In the rows, zero is written as 128.
Known rows, with every way that one mark hangs from another
j157(j598(j600(j127))): [125 115 114 109 160 131 157 124 123 111 138  95 127  86 123 158 145 121
 111 104]
j61(j127(j157 j600 j980(j107 j277))): [183 158  80 130 118 124 178 106 139 138 156 186 207 126  88  62 106 148
 106 141]
j61(j127(j157 j980)): [196 105 103 124 125 119 139 116 110 154 154 148 165 101 105  86 115 146
 103 132]
j107(j61(j127(j980))): [170 127  75 144 136 144 161 118  95 156 150 141 147 112 115  94 133 158
 100 107]
j980(j107(j61(j127(j157 j600))) j277): [158 169  88 151 144 136 200 116 131 125 138 151 185 145  95  84 109 158
 105 145]
j61(j127(j157(j598) j600 j980(j277))): [180 108  56 116 108 104 193 111 105 125 158 130 198 122  91  64 100 137
  97 148]
j127(j61 j157(j598(j600)) j980(j107)): [125 105 102 139 115 124 178 144 134 130 144 140 181 107  63  85 154 118
  79 154]
j980(j107(j61) j277): [ 81 178 120 161 157 157 161 117 136 118 126 148 146 162 122 101 125 135
 122 137]
j598(j157 j600(j127(j61 j980))): [181 114  63 107 149 149 170 109 134 145 158 137 165  78  91  95 178 132
  94 115]
j157(j598(j600(j127(j61 j980)))): [149 102  52 117 134 139 178 131 116 137 158 118 161  95  87 108 158 135
  88 104]
j598(j157 j600(j127)): [155 128 124  97 176 141 153 105 141 117 138 117 130  70 125 147 162 116
 120 112]
j107(j61(j127)): [155 136  99 143 150 141 158 127 105 140 134 127 131 115 130 120 132 153
 110 109]
j980(j107): [105 151 141 141 131 142 127 139 149 123 127 165 133 123 126 131 132 126
 125 127]
j157(j598): [103 103 121 125 121 122 141 148 117 112 130 107 126 120 127 136 126 111
 118 132]
j127(j61 j157 j600 j980(j107 j277)): [155 146  56 145  95 131 188 124 146 137 153 176 215 167  59  39 122 148
  96 165]
j61(j127(j600)): [188 137  83 117 113 117 163 130 126 134 137 146 154 109 119 124 123 151
 118 107]
j157(j598(j600(j127(j61 j980(j107))))): [128 124  66 128 138 150 175 143 135 131 154 155 167  92  87 113 162 134
  84 103]
j598(j157 j600(j127(j61))): [166 123  88 106 162 145 169 122 143 128 140 121 148  83 105 126 176 126
 104 116]
j598(j157): [133 118 133 116 135 134 135 123 134 116 131 123 129  98 130 124 143 105
 124 143]
j61(j127(j157 j600 j980(j277))): [204 134  65 119 114 110 182  96 118 143 158 149 200 132  93  57  99 154
 105 144]
j600(j127(j157 j980(j107))): [156 126 108 129 143 154 129 127 142 139 161 174 161 114  97 103 120 142
 108 124]
j277(j980(j107(j61(j127(j157 j600))))): [174 163  80 149 136 141 189 148 125 121 161 164 183 106  84 108 148 158
  94 151]

Rows
[165 122 135 109 170 125 146 112 135 129 140 110 143 105 105 137 136 138
 116 123] : j598(j600(j127(j157)))
[155  74  87 116 134 132 146 133 109 127 164 113 151 110  99 108 112 126
 100 132] : j600(j127(j157(j598) j980))
[176 130  67 118 159 131 178  87 128 147 156 128 194 137  75  62 138 149
  96 137] : j598(j600(j127(j61 j157 j980(j277))))
[147 142  65 138 147 156 156 117 145 141 162 179 195 150  81  55 122 148
  95 142] : j600(j127(j61 j157 j980(j107 j277)))
[142  86 118 119 125 106 164 120 110 126 143  99 159 102  88 103 138 111
  96 152] : j127(j157(j598(j600)) j980)
[138 100  82 114 149 133 158 107 112 118 163 116 170 131 102  84  99 124
 106 148] : j600(j127(j157(j598) j980(j277)))
[134  92  64 134 126 151 158 158 132 130 165 153 176 119  78  92 131 132
  82 134] : j600(j127(j61 j157(j598) j980(j107)))
[113 132  87 141 162 163 183 130 120 123 155 131 144  97  99 126 153 138
  93 100] : j157(j598(j600(j127(j980(j107(j61))))))
[172 129  80 146 152 134 179  89  97 149 152 132 177 139 103  56 110 155
  98 146] : j107(j61(j127(j157 j980(j277))))
[169  95  76 138 103 125 148 132 121 153 149 138 173 143  76  65 132 142
  95 156] : j127(j61 j157 j980)
[134 143  88 150 122 139 158 119 142 143 147 172 198 160  79  45 124 136
  97 165] : j127(j61 j157 j980(j107 j277))
[179 118  38 132  75 129 176 137 126 148 153 151 179 146  78  73 139 155
 102 127] : j127(j61 j600 j980)
[155  81  62 131  84 107 190 165 120 117 138 101 171 144  69  94 126 130
  92 161] : j127(j61 j157(j598) j600)
[145  78  76 123 134 133 161 158 122 122 148 105 152 126  94 117 124 130
  94 137] : j600(j127(j61 j157(j598)))
[159 131  79 157 100 142 184 135 129 135 152 153 176 146  67  76 124 152
  98 151] : j127(j157 j600 j980(j107(j61)))
[182 153  74 129 103 135 165 130 139 146 154 194 174  98 102 102 127 156
 106 104] : j61(j127(j600 j980(j107)))
[115 150 106 162 144 150 168 105 126 133 146 150 177 163  90  58 114 136
 103 167] : j127(j157 j980(j107(j61) j277))
[131 167 122 156 171 144 171 111 126 126 134 152 167 136 111  89 115 145
 105 144] : j980(j107(j61(j127(j157))) j277)
[141 189  77 152 140 147 197 116 132 123 135 164 173 140 114  94 123 161
 111 119] : j980(j107(j61(j127(j600))) j277)
[126  77  97 134 113 114 161 160 119 119 134  97 155 135  89 101 129 119
  94 160] : j127(j61 j157(j598))
[146 106  71 142 145 129 190 110  87 131 155 108 177 129 102  60 106 137
  87 151] : j107(j61(j127(j157(j598) j980(j277))))
[172 119  56 127 141 143 161 105 126 147 162 140 189 154  84  55 115 152
 100 144] : j600(j127(j61 j157 j980(j277)))
[131 151  84 152 169 169 165 104 130 134 161 152 174 153  92  73 114 150
 104 140] : j600(j127(j157 j980(j107(j61) j277)))
[139 153  72 158 115 141 197 109 132 132 151 154 195 171  71  50 111 150
 102 165] : j127(j157 j600 j980(j107(j61) j277))
[186 152  55 119 113 122 177  95 119 142 154 164 187 128 111  71 113 158
 114 119] : j61(j127(j600 j980(j277)))
[196 137  47 142 123 126 204  97 104 146 157 133 196 149  85  49 107 167
  97 145] : j107(j61(j127(j157 j600 j980(j277))))
[197  84  61 116  91 105 181 139 103 131 160 128 180  98  90  90 110 137
  92 136] : j61(j127(j157(j598) j600 j980))
